Every row comes from one small tree of marks. The marks that hang from a mark follow it in brackets, in alphabetical order. Every link used is in the known rows. Which tree was each row made from?
Known rows
S[M[X]]: [ 0.700,  0.125,  2.611,  0.232,  2.071, -0.898,  4.101,  1.462, -2.166,
 -0.548,  0.961, -0.919, -0.998, -3.716,  1.987, -0.868,  1.784,  1.303,
  2.187,  2.409, -1.393, -2.756,  2.770]
Q[Z]: [ 2.011,  1.484,  2.789,  0.194,  2.142,  1.561,  2.554,  2.478, -1.119,
  0.961,  0.560,  0.550, -0.531, -1.653,  1.699,  1.532,  3.605, -1.466,
  1.809,  2.724,  1.480, -1.841, -1.059]
Z[J Q[U]]: [-1.795,  1.398,  3.607,  1.193,  8.452,  2.489,  3.681,  3.743,  0.112,
  3.992,  0.860,  1.802,  2.764, -3.305,  2.266,  0.803,  3.119,  0.766,
  0.553,  1.249, -2.051, -2.808, -2.213]
J[U[B Q[M[X] Z]]]: [ 2.485,  2.566,  2.266, -2.041, -0.818, -1.913,  3.625, -0.832,  1.062,
  3.016,  2.060,  2.803,  1.859, -5.947, -1.225,  1.025,  3.330,  2.283,
  5.623, -1.028, -1.768, -2.787,  0.645]
U[B[Z] Q[M[X]]]: [ 0.686,  1.589,  4.148, -0.206, -0.624, -0.366,  2.993, -0.224, -0.016,
  0.692, -0.395,  0.475, -0.882, -4.603, -1.784,  0.025,  4.217,  3.932,
  4.685,  0.462, -1.893, -3.351,  3.260]
B[M Z[J Q[U]]]: [-3.139,  3.542,  5.372,  1.714,  7.992,  2.190,  2.137,  4.239,  3.521,
  0.562, -2.126, -0.481,  2.245, -1.671, -0.268, -0.321,  5.066,  0.705,
 -0.564,  3.072, -1.009, -1.956,  3.731]
B[M]: [-0.290,  0.905,  2.142,  0.276,  0.525,  0.143,  3.493,  2.195, -0.347,
 -1.695, -0.930, -0.827,  1.151,  0.934,  0.283,  0.693,  2.231,  0.674,
  0.089,  0.691, -2.063, -2.041,  4.725]
B[M[X] Z]: [-0.131,  2.717,  3.684,  0.860,  1.352,  0.683,  2.232,  0.845,  2.551,
 -3.704, -3.034, -0.481, -0.844, -0.727, -0.207,  0.153,  3.959,  0.523,
  0.446,  2.638,  0.632, -1.380,  6.661]
J[U[B[Z]]]: [ 0.579,  1.374, -0.271, -1.658,  0.131,  0.015,  0.538, -0.963,  1.433,
  0.698,  2.707,  1.434,  0.043, -3.684, -1.097,  0.347,  3.173, -0.805,
  1.359,  0.924, -1.235, -0.416,  1.072]
Q[M[X] U[B] Z[J]]: [ 1.209,  3.142,  3.354, -1.493,  5.322, -1.715,  3.593,  5.659, -0.551,
  2.881,  4.511,  1.740,  1.467, -7.929,  1.486,  4.649,  3.449,  0.601,
  4.529,  0.331,  0.513, -4.901,  0.641]
Z[Q[U]]: [-0.199,  0.927,  2.742,  0.425,  4.613,  1.324,  2.813,  1.832,  1.342,
  1.972,  0.133,  2.889,  1.623, -1.393,  1.646,  0.239,  2.362,  0.938,
  2.069,  0.503, -2.292, -3.246, -0.309]
Z[Q[M]]: [ 0.148,  0.146,  4.646,  1.203,  5.628,  0.955,  3.231,  0.217, -1.002,
  1.889, -0.016,  0.249,  1.702, -0.276,  0.322, -0.577,  1.620,  2.571,
  3.124, -0.906, -2.679, -4.591,  3.130]
U[B Q[M Z]]: [ 1.323,  1.005,  4.166, -0.733, -0.224, -0.508,  3.723,  2.157, -1.849,
  3.532,  1.187,  0.083,  0.412, -4.367, -1.366,  1.231,  3.926,  3.395,
  5.565, -0.110, -2.102, -4.110,  0.389]
Q[U]: [ 0.495,  1.615, -0.080, -1.155,  1.463,  0.094,  2.734,  2.638,  0.982,
 -0.201,  2.244,  3.209,  1.421, -1.423,  2.440,  1.778,  2.674, -1.343,
  0.175,  1.504, -1.003, -1.928, -0.496]
S[M]: [-0.446, -0.272,  2.289,  0.207,  2.820, -0.338,  3.412,  2.282, -2.521,
  0.234,  1.730, -2.050, -0.168, -2.060,  1.364, -1.426,  2.009,  0.660,
  1.023,  2.953, -2.338, -2.318,  1.911]
Q[M[X] U[B[Z[J]]]]: [-0.029,  2.581,  2.353, -1.436,  3.992, -1.550,  2.410,  3.096,  0.947,
  0.216,  3.509,  1.757,  0.709, -5.865,  0.547,  2.803,  3.175,  0.971,
  2.744,  0.466, -0.627, -3.967,  3.547]
Q[M]: [ 0.916,  0.716,  2.570, -0.261,  2.760, -0.395,  3.383,  0.409, -1.724,
 -0.388,  2.201, -0.065,  1.490, -0.212,  0.665,  0.667,  1.538,  0.813,
  1.548, -0.405, -1.674, -3.635,  3.798]
Z[Q]: [ 0.151, -0.149,  3.653,  1.560,  4.197,  2.276,  2.820,  0.459, -0.829,
  1.953, -1.095,  0.981,  0.484, -0.287,  1.041, -0.688,  2.060,  1.631,
  2.074,  0.293, -2.039, -3.035,  0.402]
B[M[X]]: [ 0.872,  1.438,  2.303,  0.285, -0.081, -0.519,  3.939,  1.354,  0.078,
 -2.465, -1.815,  0.302,  0.375, -0.717,  0.918,  1.208,  1.948,  1.325,
  1.292,  0.154, -1.010, -2.445,  5.656]
B[M Z[Q]]: [-1.876,  2.181,  5.534,  1.937,  4.749,  1.986,  1.555,  1.455,  2.879,
 -1.222, -3.560, -1.491,  0.391,  0.718, -1.297, -1.387,  4.193,  1.420,
  0.654,  2.421, -1.142, -2.203,  6.007]

Which tree is each row?
[ 2.119,  3.280,  1.886, -1.333, -0.230,  0.170,  3.620, -1.064,  1.997,
  2.641,  0.460,  3.424,  2.539, -3.183,  0.033, -0.274,  4.029, -0.073,
  2.790,  1.303, -0.811, -0.579, -2.183]  J[U[Q[Z]]]
[-1.298,  0.976,  3.905,  0.223,  7.828,  0.561,  3.157,  0.941, -1.134,
  5.362,  3.040, -0.037,  3.691, -5.000, -0.673,  0.427,  1.866,  2.608,
  3.005, -1.835, -3.716, -3.688,  1.198]  Z[J[U[B]] Q[M]]
[ 1.315,  2.580,  1.763, -1.639,  0.815, -1.447,  2.670,  5.574,  1.454,
  0.719,  1.605,  2.112,  0.127, -5.006,  1.000,  3.894,  3.743, -0.053,
  3.750,  1.245,  0.084, -3.443,  1.352]  Q[U[B[M[X]]] Z]
[ 0.435,  3.069,  2.573, -0.443,  3.375,  0.168,  4.916, -0.208, -0.103,
  2.872,  1.613,  1.923,  3.558, -4.826,  0.875,  0.445,  2.908,  1.264,
  1.411,  0.088, -1.574, -1.295, -0.544]  Z[J[U[Q[M[X]]]]]
[-2.103,  0.972,  3.265,  0.625,  6.392,  1.295,  3.126,  1.958, -0.268,
  4.791,  0.804, -0.063,  2.921, -4.455, -0.606,  0.405,  2.587,  2.344,
  1.896, -0.795, -3.657, -2.281,  0.814]  Z[J[U[B[M]]] Q]
[-0.779,  3.421,  5.257,  1.161,  8.424,  1.771,  1.965, -0.651,  2.300,
  1.654, -0.033,  0.616,  2.025, -3.791, -0.264, -0.840,  3.924,  0.917,
  1.555,  1.562, -0.240, -2.089,  2.627]  B[Z[J[U] Q[M[X]]]]
[ 0.114,  1.932,  1.964, -0.733,  1.220, -0.622,  1.429, -0.653,  2.861,
  0.463,  0.109,  1.273,  0.656, -3.818, -1.657,  0.182,  2.952,  1.432,
  2.920, -0.241, -1.994, -1.845,  4.446]  J[U[B[M[X] Z[Q]]]]
[-1.056,  0.448,  2.730, -0.014,  3.579,  0.244,  2.597,  3.308,  1.060,
  2.160,  0.111,  1.547,  1.488, -2.239,  0.248,  1.005,  2.320,  2.433,
  3.014, -0.654, -3.698, -4.190,  1.918]  Z[Q[U[B[M]]]]
[-1.163,  1.355,  4.278,  0.542,  8.201,  0.151,  3.877,  3.740, -0.745,
  4.080,  2.261,  1.401,  2.445, -5.992,  1.267,  2.027,  2.218,  3.146,
  3.796, -1.210, -2.694, -5.206,  1.350]  Z[J Q[M[X] U[B]]]
[ 0.949,  2.895,  2.548, -0.179,  4.860,  1.603,  2.801,  2.684, -0.588,
  3.212,  2.067,  0.878,  1.726, -4.136,  1.445,  1.753,  3.955, -1.993,
  1.081,  2.694,  1.210, -0.598, -2.812]  Q[Z[J[U]]]
[ 0.722,  1.818,  3.909,  0.152,  5.443, -0.472,  3.803,  0.988,  1.416,
  1.429,  0.597,  3.205,  2.341, -2.519,  1.514,  0.725,  1.538,  2.289,
  4.037, -1.270, -2.159, -5.321,  2.963]  Z[Q[M[X] U]]
[ 0.169,  1.960,  2.130, -0.867,  2.523, -0.275,  4.505,  0.416, -1.036,
  3.576,  2.536,  1.387,  2.659, -6.313, -0.157,  1.179,  2.853,  2.094,
  2.617, -0.779, -2.457, -1.787, -0.431]  Z[J[U[B Q[M[X]]]]]
[ 1.232,  1.615,  4.043, -0.224, -2.329, -0.630,  4.331,  2.955, -0.458,
  1.845, -2.002,  0.429, -0.603, -4.911, -1.174,  1.619,  4.325,  3.863,
  5.532,  0.368, -1.801, -3.202,  1.759]  U[B[M[X]] Q[Z]]
[ 0.631,  2.492,  4.329,  0.778,  2.376,  2.299,  4.659,  2.555, -1.029,
  3.595, -0.975,  0.997,  1.166, -3.271,  1.023,  0.357,  5.112,  0.868,
  2.086,  2.981,  0.108, -1.252, -3.837]  U[Q[Z[J]]]
[ 1.044,  3.405,  4.029, -0.670,  6.465, -0.126,  3.459,  2.160, -0.705,
  3.080,  3.553, -0.051,  3.195, -4.034,  0.604,  1.817,  3.439, -0.652,
  2.159,  1.053,  0.562, -2.631,  0.449]  Q[M Z[J[U]]]
[-1.096,  0.466,  4.298,  0.989,  5.424,  1.598,  1.513,  1.730, -1.245,
  2.132,  0.575, -1.145, -1.036, -5.006, -0.680,  0.815,  3.395,  2.439,
  2.881,  0.817, -1.218, -3.444,  2.760]  U[B[Z[J Q[M[X]]]]]
[-0.468,  1.273,  4.064,  0.274,  7.326, -0.004,  3.656,  0.380, -0.837,
  4.701,  2.319,  0.947,  3.003, -6.295, -0.117,  0.893,  1.673,  3.169,
  4.015, -2.177, -3.011, -4.021,  1.892]  Z[J[U[B]] Q[M[X]]]
[ 0.001,  2.000,  5.498,  1.591,  5.642,  1.689,  1.760, -0.769,  1.709,
 -0.429, -1.603,  0.324, -0.346, -1.178,  0.013, -1.147,  3.445,  1.382,
  2.380,  1.726,  0.137, -3.244,  4.495]  B[Z[Q[M[X]]]]
[ 1.244,  0.601,  3.009, -0.425, -1.508,  0.760,  3.321,  2.334, -1.744,
  3.628, -0.082,  0.690, -0.859, -4.540, -0.627,  1.127,  4.476,  2.391,
  4.611,  1.241, -1.497, -2.528, -2.386]  U[B Q[Z]]
[-0.759,  0.669,  3.904,  0.874,  1.735,  0.665,  1.369,  1.723,  0.790,
 -0.348, -2.049, -0.997, -1.719, -2.934, -1.393,  0.542,  3.307,  2.872,
  3.077,  0.592, -1.702, -3.217,  5.705]  U[B[M[X] Z[Q]]]
[-1.662,  3.967,  5.534,  1.575,  6.687,  1.408,  2.639,  0.793,  3.781,
  0.118, -3.100,  0.191,  1.852, -3.341, -0.645, -0.714,  4.354,  1.399,
  0.995,  1.868, -0.441, -1.406,  4.991]  B[M[X] Z[J[U] Q]]
[ 1.709,  3.471,  3.217, -1.607,  4.537, -1.355,  3.081,  4.035,  1.349,
  0.991,  3.481,  2.233,  2.451, -2.772,  1.469,  2.714,  3.384, -1.093,
  2.937,  1.223,  0.534, -4.282,  1.265]  Q[M U Z]
[ 1.869,  2.362,  2.090, -2.217, -0.312, -1.481,  3.209, -0.295,  0.771,
  3.502,  2.661,  2.065,  2.393, -5.032, -1.750,  0.665,  3.336,  1.856,
  4.918, -0.855, -2.308, -2.457,  0.085]  J[U[B Q[M Z]]]
[-1.195,  3.380,  5.593,  1.354,  9.041,  1.844,  2.227,  2.081,  2.364,
  1.412, -0.005,  1.074,  1.464, -3.689,  0.922,  0.031,  4.394,  0.717,
  1.309,  2.313,  0.216, -2.964,  2.032]  B[Z[J Q[M[X] U]]]
[-1.352,  3.245,  4.399,  1.467,  4.417,  1.550,  2.640,  2.439,  1.489,
 -2.205, -2.560, -1.310, -0.142, -2.382,  0.395,  0.615,  4.489,  0.302,
 -0.692,  3.190,  0.875, -0.825,  5.124]  B[M[X] Z[J]]
[-0.310,  1.807,  3.766,  0.133, -2.187,  0.009,  3.035,  1.133,  1.230,
 -0.158, -2.943, -0.003, -1.081, -3.797, -2.122, -0.019,  4.755,  3.802,
  3.382,  1.180, -2.059, -2.195,  3.868]  U[B[M[X] Z] Q]
[-0.152,  2.574,  1.564, -1.460, -1.595, -0.608,  2.177, -0.679,  3.049,
  1.047, -0.114,  1.329,  1.786, -3.469, -2.705, -0.703,  4.294,  1.879,
  2.331,  0.333, -2.947, -0.677,  2.608]  J[U[B[M Z] Q]]
[-1.749,  0.935,  4.425,  1.362,  4.226,  1.299,  1.855,  2.856, -0.058,
  0.918, -1.518, -1.701, -0.907, -4.534, -1.058,  0.912,  3.808,  2.811,
  2.266,  0.973, -1.526, -2.840,  4.417]  U[B[M[X] Z[J Q]]]
[-1.179,  1.314,  3.242,  0.738,  5.930,  0.939,  3.547,  1.406, -0.033,
  4.245,  0.406,  0.595,  2.494, -5.588, -0.244,  0.771,  2.213,  2.664,
  2.607, -1.209, -3.126, -2.663,  1.267]  Z[J[U[B[M[X]]]] Q]
[ 1.831,  1.675,  1.232, -2.094, -1.567, -2.152,  3.878, -1.962,  0.730,
  2.303,  2.111,  2.837,  2.067, -5.113, -1.352,  0.474,  2.265,  2.808,
  4.576, -1.970, -3.227, -2.535,  1.610]  J[U[B Q[M[X]]]]
[ 1.758,  1.993,  1.093, -1.996, -1.493, -0.425,  2.860, -0.146,  0.890,
  3.530,  1.766,  2.503,  1.516, -4.962, -1.068,  0.641,  3.868,  1.060,
  4.077,  0.262, -1.784, -1.241, -2.020]  J[U[B Q[Z]]]
[-0.029,  2.929,  2.408, -0.896,  3.730, -0.548,  3.222,  7.194,  0.295,
  2.320,  2.177,  1.077,  0.949, -6.578,  1.502,  4.350,  4.339, -0.232,
  2.751,  1.782,  0.218, -3.056, -0.098]  Q[U[B[M[X]]] Z[J]]
[ 1.123,  1.579,  4.823, -0.238,  1.694, -0.323,  4.730,  2.887, -2.460,
  4.180,  0.929,  0.301,  0.499, -6.933, -0.449,  1.981,  4.183,  3.760,
  5.657, -0.020, -1.176, -4.058, -0.329]  U[B Q[M[X] Z[J]]]
[-0.250,  2.496,  1.810, -0.369,  3.027,  1.441,  4.328,  0.317, -0.331,
  3.398,  1.336,  1.728,  3.287, -3.872,  0.733, -0.050,  3.459,  0.246,
 -0.031,  1.232, -1.719, -0.029, -2.720]  Z[J[U[Q]]]
[-1.083,  1.992,  4.383,  0.669,  9.033,  1.112,  3.677,  0.265, -0.141,
  4.542,  1.917,  0.728,  4.566, -3.353,  0.133, -0.296,  2.017,  1.753,
  1.984, -0.986, -2.873, -3.124,  0.929]  Z[J[U] Q[M]]
[-0.384,  2.805,  2.402, -0.450,  3.780,  0.546,  4.604,  0.289, -0.274,
  3.359,  2.102,  1.185,  4.074, -3.845,  0.294,  0.065,  3.260,  0.877,
  0.681,  0.414, -2.260, -1.049, -1.006]  Z[J[U[Q[M]]]]
